Each row was made from one small tree. The marks that hang from a mark follow it in brackets, in the order of their numbers. Every link used is in the known rows. Write each row's tree.
(in the rows, 128 means zero)
Known rows
J_378[J_642[J_200[J_265[J_239]]]]: [118  96 104 120 139 117 150 114 128 123 123 141 128 135 124 128 132 137
  86 146 119 126 140 125 147 115 104 121 148 152 148]
J_250[J_200]: [127 129 110 139 108 130 143 114 127 150  97 132 133 135 139 128 123 132
 116 133 127 134 113 125 142 133 127 126 116 122 130]
J_642[J_200[J_250 J_265 J_389] J_378]: [124 159 168 121 118 140 204 128 109 145  86 157 125 122 116 135 127 134
  51 162 119 110 152 125 176 122 116 102 146 152 151]
J_250[J_200[J_265[J_389[J_378]]]]: [122 133 116 130 116 121 149 109 124 151  95 137 123 132 140 130 131 147
 109 139 135 135 120 129 176 135 102 125 131 112 129]
J_848[J_200]: [126 127 119 132 120 117 133 125 138 129 126 124 122 133 127 125  96 130
 111 135 111 124 129 131 147 131 125 106 124 121 129]
J_239[J_738[J_250[J_200] J_378 J_848]]: [111 129 117 124 103 131 113 129 138 154 147 115  83 122 130 138 151 122
 131 134 153 137 109 150 139 148 138 146 193  84 136]
J_378[J_642[J_200[J_265 J_389]]]: [129 106 111 119 135 128 159 113 126 130 125 147 129 134 120 129 127 147
  69 156 126 125 142 124 160 120 116 116 153 153 144]
J_265[J_642[J_200]]: [130 112 117 111 130 124 137 123 130 129 126 129 124 135 138 111 135 122
 107 143 135 134 138 120 127 121  89 142 144 155 149]
J_642[J_200[J_265[J_239 J_389]] J_378]: [112 142 139 113 140 123 177 133 119 126  58 148 119 125 134 135 135 128
  97 148 112 112 148 117 158 116  82 115 147 152 141]
J_239[J_738[J_250 J_378]]: [114 130 128 123 107 133 118 122 137 144 156 118  91 128 129 130 139 128
 137 132 152 137 114 141 124 141 133 127 181  98 131]
J_561[J_265[J_378 J_389 J_642[J_200]]]: [155 129 128  78 147 113 119 141 133 113 111 137 115 135 150 105 121 139
 130 153 143 131 137 141 151 129  22 145 131 148 154]
J_561[J_265]: [146 126 129 108 147 130 113 137 128 121 126 130 129 130 131 119 115 129
 127 127 130 124 129 139 133 125  95 134 105 138 145]
J_250[J_200[J_265[J_239] J_378[J_642] J_389]]: [119 143 131 138 115 126 170  99 102 134 108 141 129 135 129 136 122 144
  57 156 128 129 115 145 203 146 100 118 127 118 145]
J_389[J_378[J_642[J_200[J_265]]]]: [117  98 133 122 138 131 146 104 127 139 134 141 127 128 132 126 133 153
  81 138 124 143 153 121 169 127 131 116 156 153 136]
J_250[J_200[J_265 J_378 J_389]]: [129 154 140 136 108 139 174 103 106 144 101 139 129 131 129 135 123 147
  68 154 139 128 114 138 196 149 113 115 121 112 133]
J_848[J_200[J_378] J_250]: [129 129 131 130 101 122 131 124 125 130 135 122 135 137 114 127  63 133
  88 144 118 125 111 144 168 143 118  92 133 116 133]
J_389[J_378]: [120 121 150 130 133 135 128 114 125 139 136 130 126 124 136 127 129 141
 110 124 127 145 144 126 159 135 140 123 140 134 126]
J_561[J_265[J_378 J_642]]: [149 128 136  90 139 116 112 139 131 110 143 129 123 132 145 105 119 131
 133 145 138 131 130 149 132 129  48 152 122 144 156]
J_239[J_738[J_200[J_378 J_389] J_250]]: [114 126 134 136 114 137 145 125 125 129 140 114  89 129 137 141 136 145
 103 139 150 130 117 156 156 161 127 112 176  96 137]
J_389[J_378[J_642[J_200[J_250 J_265[J_239]]]]]: [111 103 141 126 136 122 148 104 121 137 140 142 125 128 128 127 132 145
  73 138 120 144 153 130 178 127 121 116 152 149 147]
J_642[J_200[J_250 J_265[J_239 J_389] J_378]]: [117 141 154 121 133 120 181 117 105 124  99 146 116 125 118 131 136 128
  69 149 135 126 142 137 186 130  73 104 133 128 151]
J_239[J_738[J_250[J_200] J_848]]: [104 111 112 139 110 125 113 122 133 144 129 116  87 129 131 133 154 126
 138 133 145 137 115 144 142 144 139 141 168  94 139]
J_250[J_200[J_265[J_239 J_389 J_642]]]: [116 131 107 126 118 104 139 112 120 137 101 131 119 136 143 126 133 130
 114 141 133 134 114 137 170 133  66 140 130 114 145]
J_200[J_250 J_265[J_239[J_738]] J_378[J_642] J_389]: [107 147 179 141 121 115 178  94  88 114 163 147 112 131 104 135 133 140
  24 165 134 127 133 173 232 153  93 102 144 111 171]
J_848[J_200 J_250]: [128 119 113 131 101 115 115 129 134 136 136 120 134 138 115 126  61 128
 107 141 116 126 111 139 149 130 118 100 136 115 134]
J_389[J_378[J_642[J_200[J_250 J_265]]]]: [118 102 142 124 132 129 153 104 125 143 142 144 128 127 128 125 132 152
  72 139 124 143 154 125 174 128 132 113 154 151 142]
J_250[J_200[J_265[J_389] J_378]]: [125 145 127 128 113 125 164 107 114 141  92 138 125 132 136 131 131 147
  97 144 137 128 114 134 182 145  98 119 124 111 128]
J_378[J_642[J_200[J_250 J_389]]]: [134 109 120 124 125 128 160 115 125 137 133 149 132 136 117 127 123 143
  61 154 122 129 144 126 160 125 127 111 149 156 151]
J_738[J_239 J_848[J_200[J_378[J_642]] J_250]]: [107 121 116 126 124 124 110 155 113 127 160  97 105 120 107 156  99 128
  99 129 127 129 109 166 172 155 134 141 193  98 142]
J_389[J_378[J_642[J_200[J_250]]]]: [121 101 139 125 130 131 147 106 126 145 140 143 129 128 129 124 130 150
  75 137 122 146 154 123 169 130 140 113 153 156 141]

Which tree is each row?
[114 129 144 122 134 115 166 117 114 133 102 144 114 124 122 130 135 128
  82 144 133 132 148 132 179 119  77 111 140 128 151] -> J_642[J_200[J_250 J_265[J_239 J_389[J_378]]]]
[138 143 153 126 127 143 162 112 106 121 141 144 131 132 118 134 119 153
  52 155 129 126 130 140 194 156 133 110 140 142 135] -> J_200[J_378[J_642] J_389]
[120  98 132 124 137 133 143 106 129 141 132 141 131 129 134 125 129 151
  83 135 121 145 153 118 164 129 138 116 154 157 134] -> J_389[J_378[J_642[J_200]]]
[139 132 137  95 149 112 119 136 119 103 121 132 120 134 145 110 115 118
 111 153 132 134 134 154 153 124  20 148 121 147 168] -> J_561[J_265[J_239 J_378 J_642[J_200[J_389]]]]
[115 139 129 135 116 121 149 102 110 144 114 134 121 134 140 128 125 135
  77 149 133 142 123 141 198 138  87 134 134 118 147] -> J_250[J_200[J_265[J_239 J_642] J_389[J_378]]]
[107 137 108 126  97 134 137 149 112 156 144  99  95 121 122 152 123 140
 141 122 142 141  97 140 137 147 131 141 174 106 129] -> J_738[J_239 J_250[J_200]]
[130 135 147 136 109 119 151 113 125 142 152 138 121 132 115 127  89 144
  54 150 112 133 141 143 201 144 136  93 138 125 145] -> J_848[J_200[J_250 J_389[J_378[J_642]]]]
[127 124 130 102 155 103 101 132 124 106 110 130 107 141 150 112 127 121
 131 133 124 129 131 149 158 133  37 147 127 143 168] -> J_561[J_265[J_239[J_738] J_389 J_642[J_378]]]
[134 136 140 105 149 112 110 141 122 102 123 129 122 129 140 119 114 120
 138 136 125 129 127 157 141 125  48 139 107 129 154] -> J_561[J_265[J_239 J_378]]
[135 128 122 134  95 134 137 115 113 148 122 134 144 141 120 132  86 141
  79 151 134 132 101 140 172 143 122 112 137 124 138] -> J_848[J_250[J_200[J_378[J_642] J_389]]]
[114 131 125 103 145  98 134 136 119 112  84 137 110 136 150 120 136 116
 113 145 115 129 142 127 164 128  33 145 155 158 158] -> J_265[J_239 J_389 J_642[J_200 J_378]]
[145 127 135  96 142 124 118 140 128 121 131 131 129 134 139 110 119 128
 121 135 124 123 133 136 132 128  78 148 118 159 159] -> J_561[J_265[J_642[J_378]]]
[117 136 114 102 135 133 107 164 124 138 188 104  96 106 113 162 140 123
 108 122 142 132 114 163 144 150 144 173 230  99 138] -> J_738[J_239 J_378[J_642] J_848]
[126 130 107 122 113 113 145 112 125 145 104 134 121 137 142 123 133 140
 114 145 139 132 116 130 164 134  82 137 133 118 139] -> J_250[J_200[J_265[J_389 J_642]]]
[134 124 141 104 150 118 120 128 114 119 132 134 121 134 136 113 116 117
  88 139 129 138 140 148 168 126  49 141 116 152 175] -> J_561[J_265[J_239 J_642[J_200[J_250 J_389[J_378]]]]]
[120 126 119 122 133 113 121 142 134 126 137 120 105 118 117 136 130 121
 112 137 123 118 132 148 160 135 123 142 155 101 137] -> J_738[J_848[J_200[J_265]]]
[115 159 169 124 123 131 198 128 105 136  83 154 123 122 117 137 127 125
  52 160 114 112 150 131 182 120 100 105 143 149 158] -> J_642[J_200[J_250 J_265[J_239] J_389] J_378]
[115 163 174 124 117 106 164 124  96 124 157 140 114 125 112 129 128 121
  57 160 127 122 138 162 200 135  69 133 145 124 174] -> J_200[J_250 J_265[J_239 J_642[J_378]] J_389]
[112 159 177 124 126 101 168 117  94 113 140 140 111 122 111 133 139 132
  77 145 135 124 131 162 208 148  65 112 129 103 155] -> J_200[J_250 J_265[J_239 J_389] J_378]
[127 147 126 128 106 128 162 111 115 149 104 139 127 135 136 128 124 139
  82 156 132 126 118 133 177 137 101 133 133 126 143] -> J_250[J_200[J_265[J_642[J_378]] J_389]]
[117 141 140 118 114  82 144 125 127 116 145 129 105 132 126 118 105 128
  99 156 119 127 133 158 186 134  48 116 141 107 156] -> J_848[J_200[J_250 J_265[J_239 J_378 J_389 J_642]]]
[113 134 139 126 134 133 141 169 108 136 176  98  87 103 122 175 135 142
  61 127 143 132 128 188 194 171 140 152 224  87 155] -> J_738[J_200[J_250 J_389[J_378[J_642]]] J_239 J_848]
[ 98 113 141 136 133 109 130 100 112 118 129 129 105 141 140 115 139 107
  78 146 133 150 143 147 175 130  65 133 151 136 176] -> J_265[J_239[J_738] J_642[J_200[J_250 J_389[J_378]]]]
[130 157 165 124 115 145 193 132 113 146  82 155 130 125 120 134 122 131
  56 157 115 115 150 120 165 127 130 102 142 161 149] -> J_642[J_200[J_250 J_389] J_378]
[114 141 152 113 122  81 150 125 113 112 149 142 108 125 120 127 136 136
 103 157 131 127 135 165 187 130  42 124 150 107 160] -> J_200[J_250 J_265[J_239 J_378[J_642] J_389]]
[111 130 120 113 135 120 151 123 125 131  98 134  99 125 129 133 139 126
 109 144 143 129 134 130 156 120  73 119 163 118 139] -> J_642[J_200[J_265[J_239[J_738[J_250 J_378]] J_389]]]
[125 149 178 123 114 121 162 109 103 143 178 141 114 123 114 122 130 144
  48 159 146 137 148 155 214 142  95 126 153 122 162] -> J_200[J_250 J_265[J_642] J_389[J_378]]
[132 124 127  95 153  94  98 137 129  95 122 123 100 138 160 112 125 128
 140 143 140 134 127 168 158 139   4 149 140 122 167] -> J_561[J_265[J_239[J_738[J_200]] J_378 J_389 J_642]]
[107 133 123 132 126 105 133 117 134 122 133 122 107 131 125 131 104 121
 104 138 118 125 125 147 163 129  96 109 142  99 139] -> J_848[J_200[J_265[J_239[J_738[J_378]]]]]
[134 104 109 121 133 132 152 115 130 132 122 146 132 137 123 127 123 145
  73 152 122 128 141 120 154 124 127 116 151 159 142] -> J_378[J_642[J_200[J_389]]]
[153 124 120  89 150 114 102 139 130 118 129 131 118 137 142 110 120 136
 132 134 140 129 131 139 149 133  51 149 121 144 153] -> J_561[J_265[J_389 J_642]]
[123 128 124 122  99 106 128 129 133 129 139 122 127 134 116 126  67 135
 109 155 123 121 113 150 160 127  85 101 146 103 136] -> J_848[J_200[J_265[J_378]] J_250]
[139 171 190 135 109 141 176 117  94 132 150 144 128 124 107 133 119 139
  44 154 137 128 132 154 204 160 131 102 125 121 146] -> J_200[J_250 J_378 J_389]
[115 134 148 123 131 113 149 117 102 113 132 132 118 134 130 119 129 107
  67 151 127 138 137 146 175 134  58 136 136 145 171] -> J_265[J_239 J_642[J_200[J_250 J_378 J_389]]]
[116 155 128 106 133 139 106 170 121 140 173  98  93 101 116 165 140 112
 124 115 150 132 111 164 139 150 140 174 218  84 130] -> J_738[J_239 J_378 J_848]
[101 125 122 110 132  89 118 139 125 110 119 117  82 136 157 127 145 125
 132 138 126 131 125 153 161 150  38 148 185 123 162] -> J_265[J_239[J_738[J_200 J_250]] J_389 J_642[J_378]]
[111 118 132 122 146 100 126 119 116 121 114 140 111 131 137 131 131 135
 100 132 118 145 144 138 195 136  74 121 149 134 146] -> J_265[J_239 J_389[J_378[J_642[J_200[J_250]]]]]
[115 122 136 148 121 129 140 116 128 129 132 120 103 132 138 136 134 134
  94 136 144 130 126 159 153 148 129 110 160  97 148] -> J_239[J_738[J_200[J_250 J_389]]]
